Each row was made from one small tree. Brackets hold a mark, then the marks that hang from it, in alphabetical order. Every link used is in the known rows. Write each row's tree.
In the rows, 128 means zero.
Known rows:
[tolir bakefun [belu tugibe] [sebek [fegu [tovav benol] zoka]]]: [130 120 125 110 154 121 137 158 145 100 120 119 137 125  74 158 120 124
 130 141 143 162 143 145 123 100 144 115  98 116 140]
[zoka [tugibe [belu tolir]]]: [107 134 136 148 120 120 123  91 113 143 137 125 128 136 138 109 127 129
 139 126 115 121 117 113 117 151 125 130 147 127 113]
[mibe podof tugibe]: [119 147 123 123 122 125 118 105 122 151 133 143 129 162 205  95 126 107
 149 105 107 111  95 114 146 183  95 136 131 141 134]
[vove benol]: [155 133 123 132 107 146 106  91 118 152 128 128 127 123 175 128 138 144
  95 129 116 139 136 110 131 103 120 137 148 134 138]
[nibo vemur]: [134 127 120 121 113 146 128  97 107 139 133 132 128 152 230 118 132 148
 110 133 138  96 126 107 122 137 130 155 140 136 146]
[zoka [tugibe belu]]: [108 142 134 145 117 116 124  94 113 148 136 126 130 140 168 105 126 131
 140 128 121 129 118 105 117 151 123 135 142 135 122]
[tolir sebek]: [140 121 123 124 118 135 125 141 127 140 126 133 124 119 146 131 124 137
 115 136 140 125 123 129 132 127 121 133 130 142 134]
[vove benol [vemur nibo]]: [145 118 118 104  92 155 128  79  97 152 134 133 121 138 235 123 159 154
  94 125 140 100 152  94 132 127 125 163 150 130 153]
[tolir bakefun [belu tugibe] [sebek [fegu tovav]]]: [106 116 127 112 154 117 129 152 140 104 124 125 139 133  47 149 113 124
 128 146 137 144 141 142 117 114 146 109  90 119 131]
[bakefun [tolir belu sebek]]: [116 125 124 141 124 126 122 147 121 133 113 134 126 113  81 135 120 125
 115 150 134 137 122 142 117 122 126 113 115 130 118]
[tovav [benol [vove vemur]] [tolir bakefun]]: [147 115 121 114 113 141 134 159 124 116 111 123 114 129 203 137 160 160
  90 116 132 123 172 110 138  83 162 133 136 114 127]
[tolir bakefun]: [110 131 127 129 124 132 117  92 128 136 131 132 135 137 162 116 128 147
 118 135 116 122 135 120 113 105 138 131 126 132 124]
[belu [tolir bakefun [sebek [fegu [tovav benol] zoka]]] tugibe]: [154 110 130 111 149 133 126 149 141 110 131 119 126 119  86 154 129 131
 120 131 128 141 141 152 136 117 143 122 126 110 125]
[tugibe belu]: [106 133 132 144 120 124 119 100 117 135 137 132 141 140 160 109 131 137
 144 137 118 108 122 111 114 132 124 127 144 136 133]
[tolir bakefun [belu tugibe] [sebek fegu]]: [ 94 115 125 111 148 112 126 137 127 111 127 129 142 139  57 141 116 123
 140 147 134 141 133 137 112 120 144 109 101 119 124]
[podof [mibe tugibe]]: [123 149 120 132 122 123 118  92 124 149 137 144 133 150 191  94 135 108
 147 111 109  98  97 116 146 174 100 138 138 141 123]
[podof [mibe [tugibe [belu [tolir bakefun [sebek [fegu zoka]]]]]]]: [115 137 125 130 135 114 133 104 132 130 143 140 139 131 109 109 131  94
 174 112 126 104 102 134 139 153 106 126 135 133 122]
[tugibe [belu [tolir bakefun [sebek [fegu zoka]]]]]: [113 116 134 134 134 124 133 118 129 117 136 128 139 115  73 132 125 127
 152 134 134 119 130 139 114 106 131 118 138 126 128]
[zoka [tugibe [belu [tolir bakefun [sebek [fegu tovav]]]]]]: [117 124 138 135 132 121 131 130 131 127 134 119 124 116  79 129 119 124
 133 125 131 136 132 127 124 127 132 125 124 127 118]
[bakefun [tolir sebek]]: [142 125 125 134 118 133 121 153 124 144 118 134 118 106 112 134 123 131
 106 144 135 132 122 142 129 124 120 126 125 135 119]
[podof [mibe [tugibe [belu [tolir bakefun sebek]]]]]: [ 96 133 124 137 132 112 119  94 129 138 144 142 140 139 116 101 130  99
 164 116 122  89 102 128 136 161 110 121 133 132 114]
[mibe tugibe]: [127 138 121 132 118 125 119  99 117 142 136 137 132 153 186 107 131 117
 143 117 113 124 110 117 132 160 114 135 135 137 131]
[fegu tovav]: [151 135 128 132 125 147 123 133 140 130 124 126 126 129 170 130 126 145
  96 131 116 125 135 123 133 120 125 136 122 138 144]
[fegu [tovav tolir]]: [151 136 128 134 127 140 130 159 146 121 118 125 122 127 143 137 120 145
  89 131 120 127 138 133 134 125 133 131 119 130 131]
[vemur nibo]: [117 132 125 114 108 146 121  98 106 143 133 135 122 147 216 113 137 148
 116 132 129  95 125 107 126 157 127 161 137 138 137]
[fegu [tovav tolir] [zoka tugibe]]: [169 154 129 137 128 131 151 137 148 126 120 120 115 126 161 136 119 135
 105 121 133 157 128 134 128 135 121 145 125 128 133]

Which tree is each row?
[146 131 131 132 123 123 137 158 123 138 121 127 119  98  86 136 121 118
 133 137 142 152 120 143 128 125 114 129 128 134 123] => [bakefun [tolir [sebek [fegu [zoka [tugibe belu]]]]]]
[161 139 130 134 134 120 147 167 157 115 119 112 118 106 127 151 122 131
 116 123 153 167 144 139 134 106 140 132 119 120 133] => [fegu [tovav benol [tolir bakefun sebek]] [zoka [tugibe belu]]]
[123 119 125 119 130 130 134 159 125 117 118 130 131 120  84 142 118 126
 129 140 137 141 125 134 127 118 128 118 114 135 137] => [tolir belu [sebek fegu]]
[195 125 127 109 125 147 145 185 139 122 114 115 107  99 144 155 135 132
 105 116 150 164 142 128 153 101 126 144 125 138 152] => [tolir [sebek [fegu [tovav [benol vove]] [zoka tugibe]]]]
[107 123 137 135 127 117 129 117 121 134 137 122 126 121  87 121 121 124
 143 127 128 133 125 124 121 133 132 124 133 126 113] => [zoka [tugibe [belu [tolir bakefun [sebek fegu]]]]]
[122 106 130 113 144 126 118 131 126 121 138 128 130 131  69 139 125 130
 130 137 121 122 131 146 125 135 140 117 129 113 110] => [belu [tolir bakefun [sebek fegu]] tugibe]
[171 121 125 109 124 134 143 195 138 114 106 115 104 104 135 155 141 140
 101 113 151 165 158 129 148  82 155 133 126 118 125] => [tovav [benol vove] [tolir bakefun [sebek [fegu [zoka tugibe]]]]]
[141 115 119 120 129 126 125 187 125 109 106 120 117 133 136 149 144 139
 103 130 140 141 149 124 139 122 156 115 126 110 123] => [tovav [benol vove] [tolir [belu tugibe] sebek]]
[160 115 132 120 134 141 136 155 144 117 124 116 115  97  85 152 126 132
 111 121 136 152 142 147 139  94 139 129 125 122 125] => [belu [tolir bakefun [sebek [fegu [tovav benol] [zoka tugibe]]]]]
[148 120 128 129 130 136 127 196 132 117 106 123 119  95  69 155 122 125
 102 143 133 156 137 148 137 101 131 115 106 127 130] => [bakefun [tolir belu [sebek [fegu [tovav benol]]]]]
[123 122 126 127 136 120 124 163 118 125 116 131 128 120  62 141 119 119
 126 151 128 145 122 146 122 137 127 112 113 122 117] => [bakefun [tolir [belu tugibe] [sebek fegu]]]
[ 92 140 126 141 130 114 116  77 125 138 145 142 143 148 138  93 134 103
 165 114 108  86 103 122 132 162 111 124 138 130 113] => [podof [mibe [tugibe [belu [tolir bakefun]]]]]
[134 114 135 132 137 132 132 146 140 109 131 120 134 104  81 144 128 130
 137 130 135 131 142 140 127  92 137 118 132 123 135] => [tugibe [belu [tolir bakefun [sebek [fegu [tovav benol] zoka]]]]]
[111 108 127 123 141 122 112 110 126 127 139 130 132 139  88 132 126 132
 125 140 124 114 129 142 117 140 142 116 131 112 108] => [belu [tolir bakefun sebek] tugibe]
[105 148 124 140 124 114 118  87 121 145 143 143 141 152 173  90 135 103
 165 114 110  90  96 112 140 175 102 132 141 139 123] => [podof [mibe [tugibe belu]]]
[ 96 138 130 136 128 117 117  97 119 141 141 142 137 160 153  94 126 100
 171 107 106  95  94 119 137 186  99 122 140 132 126] => [mibe podof [tugibe [belu tolir]]]
[137 117 121 104 100 155 139 104  97 134 126 134 115 152 252 115 168 158
 106 119 139  83 153  87 127 129 138 159 144 134 151] => [benol [vove [vemur nibo]]]
[100 131 128 132 129 115 119 113 123 140 139 142 134 151 132 101 123  96
 170 108 119  97  94 125 141 184 100 119 135 133 127] => [mibe podof [tugibe [belu [tolir sebek]]]]
[ 89 121 135 146 128 124 116  87 122 126 139 131 143 134 108 114 130 136
 143 136 113 101 131 124 106 115 138 116 142 123 117] => [tugibe [belu [tolir bakefun]]]
[ 94 112 133 142 129 122 120 110 125 125 138 130 140 122  81 123 125 131
 142 138 131 105 131 132 111 113 136 112 136 125 118] => [tugibe [belu [tolir bakefun sebek]]]
[ 85 136 131 135 132 114 115  89 123 138 141 142 140 159 140  94 125 102
 171 107 106  96 100 120 131 173 108 118 134 128 123] => [mibe podof [tugibe [belu [tolir bakefun]]]]
[138 144 135 145 134 128 142  96 143 124 132 119 129 126 136 129 124 129
 129 125 130 143 131 129 113 119 126 134 128 127 136] => [fegu tovav [zoka [tugibe [belu [tolir bakefun]]]]]
[150 146 133 124 139 130 155 151 145 109 117 118 124 121 103 145 116 130
 119 124 127 167 138 139 125 110 132 133 111 124 134] => [sebek [fegu [tovav [tolir bakefun belu]] [zoka tugibe]]]
[113 111 136 135 137 129 126 139 136 113 135 125 136 111  55 136 122 129
 136 135 130 114 138 138 119 105 138 113 125 125 127] => [tugibe [belu [tolir bakefun [sebek [fegu tovav]]]]]
[137 126 125 120 133 119 143 187 141 109 109 116 119 108  92 156 121 130
 117 127 144 173 145 143 134  95 153 119 113 114 119] => [tovav benol [tolir bakefun belu [sebek [fegu [zoka tugibe]]]]]
[105 135 126 143 131 119 113 116 112 133 120 133 134 142 116 122 126 129
 121 152 109 132 119 133 109 145 129 114 123 119 113] => [bakefun [tolir [belu tugibe]]]
[152 123 131 115 137 127 142 165 149 117 124 116 124  99 100 151 122 128
 128 126 152 162 145 138 135  87 137 131 112 131 140] => [tolir bakefun [sebek [fegu [tovav benol] [zoka [tugibe belu]]]]]
[152 138 138 128 137 134 147 129 140 115 129 118 127 115 105 137 123 128
 132 121 123 151 135 133 125 109 126 136 127 128 138] => [sebek [fegu tovav [zoka [tugibe [belu [tolir bakefun]]]]]]
[169 154 129 136 125 138 144 111 142 134 125 120 120 127 189 130 125 135
 113 122 130 155 126 124 127 130 115 150 129 137 146] => [fegu tovav [zoka tugibe]]
